What can hang from each mark:
toli: viku
karik: gufa leboz puraz satu
sorod: gufa puraz
bave: gufa kazi puraz
puraz: bave karik
viku: satu
gufa: karik sorod
leboz: karik sorod
satu: karik viku

Each row was made from one small tree. The marks that hang from a mark follow it in brackets, in alphabetical order. Every link used is in the known rows. Write each row's tree.
Known rows:
puraz[bave karik[gufa[sorod] leboz satu[viku]]]: [ 0.52  0.03  2.47 -0.77 -0.45 -0.37 -0.03 -2.26 -0.28 -0.68  5.23 -0.12
  0.55  0.12  0.87 -0.76  1.32  5.39  1.04 -0.08 -0.22  2.15 -2.90  0.18
  1.06 -0.86 -1.76  0.20 -0.88  0.54]
gufa[karik[leboz puraz[bave] satu[viku]] sorod]: [-0.10  1.46  0.60  0.02 -0.69 -0.63  0.48 -3.23  0.33 -1.06  5.19  0.94
  0.92  0.26  0.37 -1.59  1.34  2.34  0.08  1.47 -0.11  1.38 -4.92  2.13
  1.10 -0.62 -1.48  1.01 -0.87  0.95]
satu[karik[gufa[sorod[puraz]]] viku]: [ 0.75  0.47  0.39 -1.72 -1.09 -0.11  0.18 -4.05 -1.64 -1.73  3.16 -1.37
  0.34 -0.52  1.54 -3.21 -0.75 -0.04  0.49 -0.22 -2.07  2.02 -0.16  1.87
  0.44 -1.20 -0.30  1.01 -2.35  1.63]
gufa[karik[leboz] sorod]: [-0.78  0.89  0.06  0.26 -0.85 -1.17 -0.08 -1.99  1.38 -0.39  3.03  0.26
  0.58  0.98  0.26 -1.72  1.35 -0.05  0.14 -0.16 -0.03  0.68 -3.76  2.49
  0.93 -0.78 -0.49  0.41 -1.12  0.25]
gufa[karik[leboz puraz[bave[kazi]] satu[viku]] sorod]: [-0.02  1.27  0.40 -0.05 -0.20 -0.48  0.47 -3.63  1.10 -0.91  5.18  0.65
  0.82  0.71  0.50 -1.83  1.22  2.26  0.26  1.38 -0.14  1.41 -4.20  2.55
  1.20 -0.66 -1.62  1.26 -0.81  0.54]
karik[gufa[sorod[puraz[bave]]] leboz satu]: [-0.09  0.68  1.62 -1.08 -0.79 -0.95  0.40 -3.25  0.06 -1.55  4.94  0.39
  1.22  0.21  0.13  0.15  2.02  2.82  1.21  0.98  0.15  1.70 -2.72  0.41
  0.58 -0.14 -1.55  0.28  0.04  3.00]
leboz[karik[gufa[sorod] puraz[bave[kazi]] satu[viku]]]: [ 1.17  0.98  1.94 -1.11  0.06  0.27 -1.17 -3.60 -0.44 -1.09  4.36 -0.35
  0.56 -0.06  1.27 -1.62  0.44  2.52  1.15  0.65 -0.95  1.82 -1.52  1.08
  0.54 -0.48 -2.62  0.23 -1.66  1.35]
viku[satu[karik[leboz]]]: [-1.07  0.97  1.60  0.94 -0.02  0.27  1.23 -1.18 -1.42  0.15  1.58 -1.05
 -1.12  0.08 -0.14  0.07 -0.02  0.43  0.33 -0.75 -1.01  2.18 -1.88  2.18
 -0.23  1.40 -0.70 -0.05 -0.99  0.10]
gufa[sorod[puraz[bave karik]]]: [-0.92 -0.78  0.50 -1.58 -0.33 -0.07 -1.15  0.07  1.98 -2.03  2.54 -0.58
 -0.55 -0.01  0.54  0.07 -0.51  2.53  0.85 -0.37 -1.35 -0.35 -2.53 -0.36
  0.16  0.13 -0.78 -0.77  0.30  0.31]
leboz[karik[satu] sorod[gufa]]: [-0.96  1.26  2.00 -1.64  0.67  0.21 -2.26 -3.27 -0.31  0.05  0.68 -0.67
  0.40  0.65  1.31  2.10  0.00  0.22  1.60 -0.62 -1.81  2.04  0.61  0.36
  0.16 -0.04 -2.22 -1.12 -1.95  0.97]
karik[leboz[sorod]]: [-1.17  1.23  0.75 -0.28 -0.16 -0.01  0.26 -2.33 -1.28 -0.46  1.13 -0.46
 -0.16  0.11  0.72  1.34  0.97  0.70  1.00 -0.54 -0.56  1.98 -1.68  0.24
  0.89 -0.03 -0.52  0.21 -1.59  0.39]
leboz[sorod[gufa[karik[puraz satu]]]]: [-0.80  1.29  0.42 -1.25 -0.31  0.59 -1.61 -3.21  0.07 -0.75  1.61 -0.04
  0.82  0.33  0.16  0.72  0.05  0.10  0.72  0.80 -1.18  1.70 -0.31  0.03
  0.32  0.27 -1.14  0.05 -1.79 -0.07]
toli[viku[satu[karik[gufa[sorod] leboz puraz]]]]: [-0.14  0.54  1.06  0.07  0.45  0.52 -0.38 -1.65 -1.43 -1.49  3.96  0.74
  0.49  0.18 -0.10  0.55  0.61 -0.54 -0.78  0.11 -1.37  2.44 -0.95  0.91
 -0.66  1.43 -0.43 -0.16 -0.60  0.79]
bave[gufa[karik[leboz satu] sorod] kazi puraz]: [ 0.31  0.55 -0.82 -1.00  0.93 -1.33 -0.98 -3.73  3.96  0.57  4.08 -1.05
 -1.16  2.04 -0.11 -2.54  0.76  0.40  1.76  2.03 -0.41 -0.82  0.10  4.16
  0.84 -1.15 -1.53  2.13 -0.65 -2.40]
karik[gufa[sorod] leboz puraz[bave] satu[viku]]: [ 1.26  1.69  1.70 -0.76 -0.91 -0.32  0.85 -4.44 -1.92 -1.99  6.20  1.06
  1.64 -0.74  0.49 -1.16  1.82  4.03  0.47  2.24  0.38  2.68 -3.22  0.42
  1.12 -0.64 -1.68  1.31 -1.19  2.54]
leboz[karik[satu] sorod[gufa puraz[bave[kazi]]]]: [-1.16  0.46  1.77 -2.68  1.50  0.80 -2.02 -2.98  1.51 -1.02  1.21 -1.11
 -0.06  0.66  1.59  3.04 -1.02  1.17  1.53  0.07 -3.08  1.03  0.88 -0.28
 -0.29  0.68 -2.59 -1.47 -0.63  1.11]
gufa[karik[puraz[bave]]]: [-0.58  0.89  0.06  0.01 -1.31  0.89 -0.36 -0.72  0.42 -1.22  2.76  0.11
 -0.66 -0.05 -0.66 -1.66 -0.07  1.88  0.30  0.79 -0.62 -0.08 -3.35 -0.57
 -0.18  0.58 -1.11  0.32 -0.76 -1.55]
viku[satu[karik[gufa leboz puraz[bave[kazi]]]]]: [ 0.27  1.04  1.91  0.51  0.16  0.80  1.20 -2.20 -1.10 -0.61  3.40 -1.00
 -0.55 -0.38 -0.08 -1.03 -0.13  1.62  0.13  0.73 -1.12  2.43 -1.71  1.80
 -0.31  1.56 -1.47  0.23 -0.96 -0.18]
puraz[karik]: [-1.22 -0.21  0.70 -0.27 -0.71  0.07 -0.83 -0.17 -0.03 -0.24  1.69 -1.11
 -1.22  0.11 -0.37 -0.62  0.35  2.45  1.46 -1.32 -0.25  0.81 -1.74 -0.80
  0.13  0.02 -0.78 -0.35 -0.67 -1.47]
satu[viku]: [-0.36  0.33  0.12 -0.58 -1.16  1.03  0.00 -1.32 -1.74 -1.16  0.96 -0.29
 -0.68  0.11  0.48 -0.75 -0.40  0.92  0.40 -0.94 -0.82  0.93 -0.10 -0.23
  0.70 -0.34  0.56  0.99 -2.05 -0.07]
viku[satu]: [-0.94  0.03  1.27  0.78 -0.37  1.16 -0.21  0.83 -0.54 -0.24  0.62 -0.49
 -1.06  0.39 -0.56  0.92 -0.10  0.54  0.21 -0.95 -0.61  1.07 -1.13  0.80
 -0.03  1.85 -0.08 -0.25 -0.84 -0.45]
bave[gufa[karik sorod[puraz]] kazi]: [ 0.19  0.03 -0.86 -2.06  0.19 -0.07 -1.72 -2.55  4.11 -0.63  2.21 -1.42
 -0.78  1.67  0.58 -1.98 -0.35 -0.98  0.54  0.82 -1.23 -0.99  0.22  2.53
  0.44 -0.35 -1.23  0.67 -0.50 -0.92]
satu[karik[gufa[sorod[puraz[bave[kazi]]]] leboz]]: [ 0.19  0.75  1.07 -1.32 -0.43 -0.57  0.81 -3.81  0.17 -1.49  3.83 -1.27
  0.10 -0.03  0.93 -2.46  0.10  1.42  0.93  0.25 -1.43  1.65 -1.43  1.46
  0.15 -0.46 -1.37  0.46 -0.95  1.18]
puraz[bave[gufa[karik] kazi]]: [ 0.36  0.12  0.61 -1.44 -0.43  1.49 -1.27 -0.65  2.56 -0.37  1.55 -0.95
 -1.62  1.34  0.27 -1.58 -0.90  2.24  0.77  0.23 -1.13 -0.98  0.00 -0.09
  0.27  0.37 -1.40  0.60 -0.81 -2.74]
sorod[gufa puraz]: [-1.60  0.08 -0.34 -2.41 -0.64  0.58 -0.57 -1.48  1.08 -2.65  0.91 -0.10
 -0.15  0.10 -0.80  1.47 -1.05  0.08  0.16  0.89 -1.52 -0.67  1.16 -2.20
 -0.92  0.57  0.21 -0.61  0.14  1.01]

Write each row's tree:
[-0.58  1.36  0.94 -1.79  0.00 -0.06  0.49 -3.46 -0.74 -0.77  1.78 -1.67
 -1.23 -0.34  1.35 -0.18 -0.63  1.07  1.17  0.28 -2.29  1.39 -1.21  0.73
 -0.04  0.04 -1.73  0.10 -1.12  0.25] : satu[karik[leboz[sorod[puraz[bave[gufa]]]]]]
[-0.56  0.09  0.11 -2.04  0.14  0.73  0.29 -2.32  1.89 -1.40  2.88 -0.83
 -1.27  0.88  0.48  0.30 -0.45  2.02  0.63  1.10 -1.82 -0.59 -0.86  0.11
  0.02  0.51 -1.37  0.49  0.38 -0.04] : sorod[puraz[bave[gufa[karik[leboz satu[viku]]] kazi]]]
[-0.25  2.14  0.19 -0.35 -0.70 -0.06  2.09 -4.57 -3.39 -1.28  3.07 -0.75
 -0.62 -1.11  0.69 -2.20 -0.21  0.94  0.35  0.73 -1.12  2.46 -1.97  1.08
  0.26 -0.79 -0.67  1.41 -2.04  0.75] : satu[karik[leboz puraz] viku]
[ 0.01  2.27  1.06 -1.32 -0.17  0.16  0.53 -3.90 -1.74 -0.91  2.61 -1.19
 -0.99 -0.98  0.97 -1.01 -0.43  1.89  1.06  1.25 -1.59  1.93 -2.01  0.42
  0.08 -0.04 -2.23  0.49 -1.56 -0.29] : satu[karik[leboz[sorod] puraz[bave[gufa]]]]
[ 0.10  1.11  0.54 -2.05  0.62  0.52  0.95 -4.67 -1.13 -0.91  2.05 -1.97
 -1.08 -0.06  2.36 -0.79 -1.30  0.78  0.61  0.18 -2.98  1.98  0.22  1.72
  0.64 -0.73 -1.13  1.04 -2.01  0.21] : satu[karik[leboz[sorod[puraz[bave[gufa kazi]]]]] viku]
[ 0.24  0.32  1.80  0.32 -0.49  0.34 -0.25 -1.25 -0.79 -0.25  2.22 -1.12
 -0.15  0.05  0.28 -1.44 -0.21  0.01  0.36 -0.71 -1.16  2.31 -1.05  2.74
 -0.06  1.06 -0.73 -0.07 -1.59  0.46] : viku[satu[karik[gufa[sorod]]]]
[ 0.07  1.36  1.65 -0.14  1.03  0.94  0.50 -2.39 -0.58 -0.09  2.15 -1.47
 -1.27 -0.18  0.68  0.21 -0.71  1.07  0.28  0.81 -1.77  2.25 -1.27  2.38
  0.02  1.60 -1.91  0.19 -1.07 -0.73] : viku[satu[karik[leboz[sorod] puraz[bave[gufa kazi]]]]]
[ 0.41  1.47  1.69 -0.74 -0.49 -0.61 -1.42 -3.43 -0.82 -0.80  3.98 -0.22
  0.68 -0.33  0.37 -1.39  1.39  1.26  1.58  0.62 -0.07  1.87 -2.30  0.99
  0.17 -0.27 -2.68 -0.32 -1.37  1.97] : leboz[karik[gufa[sorod] puraz satu]]
[-0.88 -0.32  0.81 -1.40 -0.08 -0.54 -0.12 -1.43  1.14 -1.76  3.63 -0.28
 -0.09  0.04  0.85  0.50  0.24  3.09  0.80 -0.01 -1.15  0.62 -3.00  0.42
  0.68 -0.35 -1.01 -0.23  0.21  1.31] : gufa[sorod[puraz[bave karik[leboz satu[viku]]]]]
[-0.82 -0.04  1.03 -0.47  0.96  0.95 -0.51 -1.59 -1.34 -1.35  2.84 -0.10
  0.08  0.39  0.48  2.39  0.15 -1.13 -0.51 -0.52 -2.65  2.47 -0.04  0.53
 -0.88  1.94 -0.34 -0.69 -0.55  0.88] : toli[viku[satu[karik[gufa leboz[sorod[puraz]]]]]]
[-0.50  0.18  1.29  0.25  0.34  0.91 -0.20 -1.05 -1.63 -0.90  3.00  0.40
 -0.08  0.63 -0.19  1.06  0.52 -0.46 -0.52 -0.76 -1.60  2.28 -0.16  0.36
 -0.90  1.68 -0.11 -0.25 -0.74  0.16] : toli[viku[satu[karik[gufa leboz]]]]
[-0.19  1.11 -0.41 -0.89  0.29 -0.92 -0.86 -3.33  1.41  0.69  3.11 -0.91
 -1.49  1.07 -0.06 -0.81  0.80  0.48  1.80  1.93 -0.92 -0.28 -0.64  2.48
  0.35 -0.63 -1.57  1.56 -1.20 -2.32] : bave[gufa[karik[leboz[sorod] satu]] puraz]
[-1.87 -0.02  0.29 -1.02 -0.01 -0.50  0.81 -2.22 -0.22 -1.17  3.21 -0.95
 -0.82 -0.07 -0.08  1.27  0.80  2.29  1.24 -0.07 -0.94  0.99 -2.42 -0.38
  0.01  0.21 -0.98 -0.19  0.56  1.20] : sorod[puraz[karik[leboz satu[viku]]]]
[ 0.42  0.63  1.43 -1.27 -0.64 -0.65  0.79 -3.97 -0.81 -1.77  5.14  0.40
  1.43  0.08  0.86 -0.20  1.65  2.65  0.61  0.94 -0.40  2.02 -2.13  0.90
  1.05 -0.74 -1.04  0.86 -0.74  3.25] : karik[gufa[sorod[puraz[bave]]] leboz satu[viku]]
[-0.62  1.84  1.45 -1.17  0.60  0.61  0.27 -4.21 -0.25 -1.27  3.50  0.45
  0.55  0.00  0.01  1.92  0.74  3.44  1.22  2.05 -0.34  2.34 -1.38 -0.81
  0.57  0.66 -2.23  0.45 -0.43  0.65] : karik[leboz[sorod[gufa]] puraz[bave[kazi]] satu]
[-1.17 -0.13 -0.01 -0.64  1.54 -0.63 -0.55 -3.13  2.03  0.26  3.23 -1.32
 -1.09  1.16 -0.33  0.21  0.42  2.38  2.47  0.72 -0.86  0.97  0.86  1.24
  0.39 -0.51 -1.21  1.04 -0.52 -2.49] : bave[kazi puraz[karik[leboz[sorod[gufa]] satu]]]
[-0.72  1.76  0.19  0.44 -0.72 -1.42  0.19 -3.43  0.76 -0.56  4.83  0.75
  0.98  0.43 -0.39 -1.58  2.15  0.99  0.63  1.35  0.72  1.42 -5.06  2.45
  0.84 -0.42 -1.68  0.76 -0.51  1.12] : gufa[karik[leboz puraz satu] sorod]
[ 0.04  0.11  0.95 -1.33 -1.25 -0.57 -1.07 -2.73  0.29 -1.46  3.85 -0.11
  1.07  0.33 -0.06 -0.73  1.43  1.37  1.57  0.35  0.05  1.42 -1.27  0.51
  0.45  0.08 -1.20  0.29 -0.44  2.62] : karik[gufa[sorod[puraz]] satu]
[-0.39  1.26  0.55  0.16 -0.29 -0.73  0.11 -3.02  1.82 -0.77  5.02  0.63
  0.69  0.79 -0.11 -1.61  1.52  2.38  0.72  1.37  0.29  1.08 -4.65  2.14
  0.86 -0.16 -2.02  0.82 -0.17  0.29] : gufa[karik[leboz puraz[bave[kazi]] satu] sorod]
[-1.15  0.76  0.59 -0.43 -0.19  0.05  0.57 -3.08 -0.01 -0.47  3.24 -0.20
  0.11  0.69  0.95  0.73  0.85  1.46  0.58  0.17 -1.53  1.55 -3.17  1.35
  0.70  0.10 -1.28  0.50 -0.97  0.61] : gufa[karik[leboz[sorod[puraz[bave]]] satu[viku]]]
[-0.10  1.59  1.86 -1.17 -0.15  0.47 -1.14 -2.05 -0.46 -0.45  2.59 -0.43
 -1.28 -0.22  0.21 -0.03  0.18  2.81  1.69  0.75 -0.70  0.52 -2.06 -0.55
 -0.34  0.46 -3.13 -0.45 -0.61  0.10] : leboz[karik[puraz[bave[gufa]] satu]]
[ 0.34 -0.55  2.42 -0.91 -0.90  0.10 -1.50 -0.70  0.85 -0.57  4.33 -0.40
  0.17  0.24  0.18 -1.16  0.83  5.29  1.76 -0.53 -0.10  1.39 -2.52 -0.58
  0.57 -0.09 -2.07 -0.32 -0.45 -0.31] : puraz[bave karik[gufa[sorod] satu]]
[-0.09  1.07  0.15 -0.86  0.10 -0.09 -0.42 -3.52  2.24  0.83  2.60 -1.05
 -1.04  2.02 -0.17 -1.53  1.07  0.57  1.24  0.73  0.10  0.31 -0.23  2.15
  0.65 -0.22 -1.91  1.25 -0.68 -1.31] : bave[gufa[karik[leboz satu]] kazi]
[-0.89  0.18  0.69  0.19  0.37  1.43 -0.66 -0.34 -1.55 -1.26  2.42  0.40
 -0.72  0.20 -0.59  1.14 -0.28 -0.41 -0.42 -0.51 -1.72  1.81 -0.45 -0.11
 -1.14  2.17 -0.25 -0.28 -0.39 -0.36] : toli[viku[satu[karik[puraz]]]]
[ 0.07  1.51  1.75  0.53  0.16  0.33  0.75 -2.90 -2.30 -0.35  2.85 -1.08
 -0.06 -0.83  0.33 -0.18  0.32  0.19  0.18  0.51 -1.25  3.38 -1.95  2.35
 -0.15  1.33 -1.38  0.03 -1.73  0.71] : viku[satu[karik[gufa leboz[sorod] puraz]]]
[-0.29  1.06  1.45 -1.14  0.93  1.14 -1.78 -2.18 -0.31 -0.74  1.25 -1.28
 -0.80 -0.36  1.86  0.81 -0.73  1.34  1.34 -0.22 -2.27  1.50 -1.27  0.00
  0.25  0.50 -2.58 -0.80 -1.85 -0.59] : leboz[karik[puraz[bave[kazi]]] sorod]
[-0.36 -0.30 -0.01 -2.21 -0.04  1.20 -0.43 -1.67  2.15 -1.45  2.40 -0.99
 -1.38  0.89  0.43  0.01 -0.98  1.89  0.77  0.79 -2.02 -0.84 -0.22 -0.05
 -0.06  0.64 -1.29  0.45  0.21 -0.41] : sorod[puraz[bave[gufa[karik[satu[viku]]] kazi]]]
[ 0.03  1.99  1.35 -1.24  0.63  0.48  0.00 -4.16 -0.27 -0.58  3.54 -0.30
 -0.43  0.02  0.49  1.21  0.99  3.47  1.63  2.07 -0.24  2.04 -1.92  0.05
  0.87  0.59 -2.91  0.89 -0.47  0.11] : karik[leboz[sorod] puraz[bave[gufa kazi]] satu]
[-0.24  1.14  0.03  0.01 -0.36 -0.54  0.08 -2.27  1.90 -1.24  4.21  0.39
  0.45  0.49  0.21 -2.00  0.81  1.56  0.00  1.30 -0.24  0.44 -4.31  1.79
  0.76 -0.37 -1.28  0.59 -0.61 -0.43] : gufa[karik[leboz puraz[bave[kazi]]] sorod]
[-0.77 -0.55  0.69 -1.43  0.39 -0.39 -0.13 -1.78  1.84 -1.63  3.65 -0.58
 -0.17  0.46  0.96  0.25  0.14  3.01  0.96 -0.06 -1.18  0.64 -2.29  0.80
  0.76 -0.27 -1.12  0.05  0.35  1.00] : gufa[sorod[puraz[bave[kazi] karik[leboz satu[viku]]]]]
[-1.22  0.52  1.24  0.05 -0.23 -0.61  0.68 -2.41 -1.20  0.22  3.38 -0.63
 -0.55  0.29  0.03  0.16  1.50  3.42  1.46 -0.73  0.20  2.19 -2.54  0.27
  0.77 -0.46 -1.19  0.40 -0.65  0.11] : puraz[karik[leboz satu[viku]]]
[-0.64 -0.50  0.51 -2.42  0.87  1.02 -1.85 -1.32  1.67 -1.05  1.17 -2.00
 -1.37  0.21  1.50  1.52 -1.09  1.91  1.39 -0.17 -2.57  0.44 -0.06 -0.52
  0.30  0.64 -1.65 -0.62 -0.56 -1.09] : leboz[sorod[puraz[bave[gufa kazi] karik]]]
